Every row comes from one small tree of marks. Brackets hold a mark, then the marks that hang from it, in the order of their numbers. Every link used is in the known rows. Which tree was each row made from?
Known rows
[K_716 K_187 K_800]: [-0.68 -1.31  0.42 -2.36 -3.32  0.59 -0.33  4.13  1.24  0.13 -0.32  3.62
  2.37 -1.10  2.65 -3.42  2.84  2.24]
[K_187 [K_716 K_372] K_932]: [-0.76 -3.81 -0.43 -0.74 -1.14  0.82 -3.59  4.65  3.42 -3.02 -5.62  0.47
  3.68  0.47  0.42 -5.01  0.40  3.60]
[K_652 K_614]: [ 1.47 -4.36 -0.23  2.96 -0.22  0.59 -3.58  1.82  0.23  0.69 -5.59  2.33
  0.89  3.62  3.24 -8.32  4.32  1.82]
[K_652 K_614 K_716]: [ 2.39 -4.76  3.86  1.51 -2.82 -0.55 -4.50 -0.27 -0.79 -0.03 -2.90  4.65
  3.55  4.63  3.32 -7.29  3.45  3.86]
[K_614 K_652]: [ 3.19 -8.05 -0.04 -0.70 -0.18  2.30 -4.37 -1.47 -1.63 -0.16 -5.79  4.71
  3.28  2.49  2.89 -6.20  2.53 -1.23]
[K_652 K_614 [K_716 K_187 K_372 K_800]]: [ 0.75 -1.39  2.77  1.13 -8.06 -1.79 -3.85  1.38  1.58 -1.10  4.19  5.45
  1.90  2.09  3.51 -5.19  1.56  4.68]
[K_614 [K_652 [K_716 K_187 K_372]]]: [ 1.83 -6.75  2.36 -3.19 -4.81  0.95 -5.95 -2.06 -0.70 -1.60 -0.66  6.26
  5.06  2.89  2.01 -4.79  0.44 -0.39]
[K_144 [K_652 [K_716 K_800]]]: [ 3.19 -1.65  6.38 -1.49 -3.23  2.55  0.28  1.80 -3.12  2.13  0.17  7.67
  3.44  2.14  3.47 -5.07  2.34  2.86]
[K_614 [K_652 [K_716 K_187 K_372 K_800]]]: [ 2.58 -5.69  2.43 -2.30 -6.42  0.36 -4.45 -1.72 -0.62 -1.47  1.96  7.25
  4.10  1.26  3.01 -3.75  0.37  0.99]
[K_614 [K_652 K_716]]: [ 3.88 -8.35  3.19 -1.95 -2.21  1.38 -5.03 -3.12 -2.49 -0.74 -3.71  6.52
  5.42  3.32  2.96 -5.36  1.85  0.42]
[K_187 K_716 K_932]: [ 0.03 -4.87 -0.18 -1.68  0.75  1.57 -2.26  5.17  2.56 -2.92 -7.86  0.17
  4.81  1.45 -0.31 -4.95  1.28  4.08]
[K_9 [K_144 [K_652 K_716]]]: [ 2.70 -1.02  7.00 -4.04  0.10  2.41 -4.57  3.01 -3.14  5.10 -2.97  6.40
  3.75  3.97  3.19 -5.11  1.18  2.02]
[K_652 K_716]: [ 1.29 -4.40  5.42 -2.17 -1.82  0.02 -3.89 -0.83 -1.74  0.53 -3.38  5.10
  5.89  1.82  3.45 -5.00  3.34  2.87]
[K_932 [K_187 [K_716 K_372]]]: [-1.50 -4.27  1.27 -1.59  0.67  1.09 -6.26  5.61  4.05 -2.04 -5.44  1.39
  5.02  0.33  0.35 -7.11  3.72  3.78]
[K_144 [K_652 [K_716 K_187 K_372]]]: [ 0.32 -1.18  5.42 -3.61 -4.22  2.73 -2.12  2.62 -1.41  1.06  0.42  6.46
  4.10  3.35  1.55 -5.56  1.12  0.84]
[K_614 [K_652 [K_716 [K_187 K_932] K_800]]]: [ 2.20 -6.16  2.62 -2.65 -5.52  0.99 -2.65 -1.52 -0.18 -2.78 -1.08  4.95
  5.39  2.11  0.87 -2.95  0.42  1.61]
[K_9 [K_144 K_652]]: [ 2.06 -0.79  4.45 -3.18  1.83  3.14 -4.06  4.35 -2.47  5.61 -4.59  5.00
  2.03  3.29  3.22 -5.76  1.67  0.80]
[K_932 [K_187 K_716]]: [-0.80 -5.27  1.54 -2.33  2.20  1.76 -5.20  6.10  3.43 -1.83 -7.29  1.20
  5.90  1.07 -0.23 -7.07  4.47  3.99]
[K_144 K_9 [K_652 [K_716 K_187 K_800]]]: [ 3.18  1.64  7.23 -4.37 -5.28  3.92 -0.77  5.50 -1.41  2.57 -0.32  6.52
  3.46  1.35  2.29 -1.55  0.91  2.22]

Which tree is each row?
[-0.07 -4.21  1.62 -1.43  0.60  1.13 -3.63  6.42  3.49 -1.85 -4.59  2.14
  4.85 -0.61  0.80 -5.97  4.23  5.50]  [K_932 [K_187 [K_716 K_800]]]
[-3.18  0.69  0.01 -0.44 -6.53 -0.25 -1.00  2.89  4.11 -2.20  0.95  0.55
  1.74 -2.20  0.94 -2.36  0.63  2.17]  [K_716 [K_187 K_932] K_372 K_800]
[ 4.66 -0.36  6.53 -0.37 -3.47  3.88 -3.11  4.09 -1.86  2.83 -3.62  5.62
  2.12  4.80  2.67 -5.02  1.79  2.33]  [K_144 K_9 [K_652 K_614 K_716]]
[ 2.27 -0.68  5.61 -3.36 -1.45  2.12 -4.82  4.60 -1.61  4.10 -1.77  5.79
  2.66  6.10  2.05 -6.04  0.77  2.37]  [K_9 [K_144 [K_652 K_614 [K_716 K_187]]]]
[ 2.31 -3.29 -0.32 -0.52 -1.93 -0.13 -3.03  5.60  1.29 -0.21 -0.05  5.61
  1.63 -1.76  5.06 -5.02  1.42  4.66]  [K_187 [K_716 K_372 K_800]]
[-2.28 -0.68  0.43 -1.68 -4.23  0.62  0.77  3.62  3.04 -2.11 -2.03  0.38
  3.10 -0.91  0.05 -2.27  1.76  2.73]  [K_716 [K_187 K_932] K_800]
[-4.44 -0.87 -0.06 -1.84 -4.14  0.76 -3.34  2.41  3.97 -2.36 -3.29 -0.86
  3.29  0.41 -0.73 -4.01  0.88  0.26]  [K_716 [K_187 K_932] K_372]
[ 3.31 -7.43  2.98 -1.24 -3.78  0.80 -6.11 -3.59 -1.90 -0.84 -1.79  6.68
  4.60  2.48  3.49 -5.39  1.12  0.03]  [K_614 [K_652 [K_716 K_372]]]
[ 2.58 -2.30  3.63  3.52 -6.67 -1.97 -4.05 -0.48  0.09 -0.11  2.88  5.97
  1.28  1.60  5.33 -5.97  2.33  5.05]  [K_652 K_614 [K_716 K_372 K_800]]
[ 3.81 -0.15  7.74 -3.29 -2.68  4.41 -2.48  3.63 -2.66  3.34 -4.06  5.97
  4.04  2.58  2.71 -3.22  1.67  1.30]  [K_144 K_9 [K_652 K_716]]
[ 1.51 -2.53  3.21  0.10 -6.18 -1.06 -2.46  1.97  0.71 -0.99  1.76  5.28
  2.96  3.07  2.87 -5.09  2.51  5.06]  [K_652 K_614 [K_716 K_187 K_800]]
[ 3.26 -0.23  7.19 -3.39 -1.12  1.88 -3.40  3.24 -3.13  5.26 -0.77  7.23
  2.81  2.67  4.04 -4.24  1.06  3.09]  [K_9 [K_144 [K_652 [K_716 K_800]]]]
[ 3.90 -0.03  3.32  0.78 -1.45  4.81 -2.34  5.69 -1.06  3.47 -5.71  3.80
 -0.02  3.99  2.56 -5.87  2.47  0.66]  [K_144 K_9 [K_652 K_614]]
[ 2.48 -1.08  4.49 -0.43 -5.14  2.28  0.04  3.78 -1.19  0.84  1.59  6.92
  2.10  4.73  1.95 -6.22  1.87  3.33]  [K_144 [K_652 K_614 [K_716 K_187 K_800]]]
[-1.23 -2.48  4.25 -3.65 -4.94 -0.40 -5.11  0.43  0.60 -0.60  0.24  4.72
  5.43  1.38  2.31 -4.30  1.53  1.97]  [K_652 [K_716 K_187 K_372]]
[ 3.21  0.32  5.96 -2.32 -4.56  4.03 -2.75  5.64 -0.76  2.04 -2.57  5.24
  2.64  5.19  1.14 -4.40  1.15  1.81]  [K_144 K_9 [K_652 K_614 [K_716 K_187]]]
[ 2.79 -1.03  3.58 -0.79  1.14  2.80 -4.39  4.76 -1.89  5.20 -4.23  4.67
  0.43  5.09  3.07 -7.23  1.81  1.47]  [K_9 [K_144 [K_652 K_614]]]
[ 1.57 -3.58  3.53  2.39 -4.69 -1.23 -5.98 -0.88 -0.01 -0.20 -0.47  4.78
  2.49  3.72  3.99 -7.34  2.62  3.49]  [K_652 K_614 [K_716 K_372]]
[-0.68 -3.29  1.41 -0.70 -0.96  0.55 -4.71  5.95  4.18 -1.87 -2.69  2.30
  4.05 -1.29  1.38 -6.06  3.58  5.06]  [K_932 [K_187 [K_716 K_372 K_800]]]
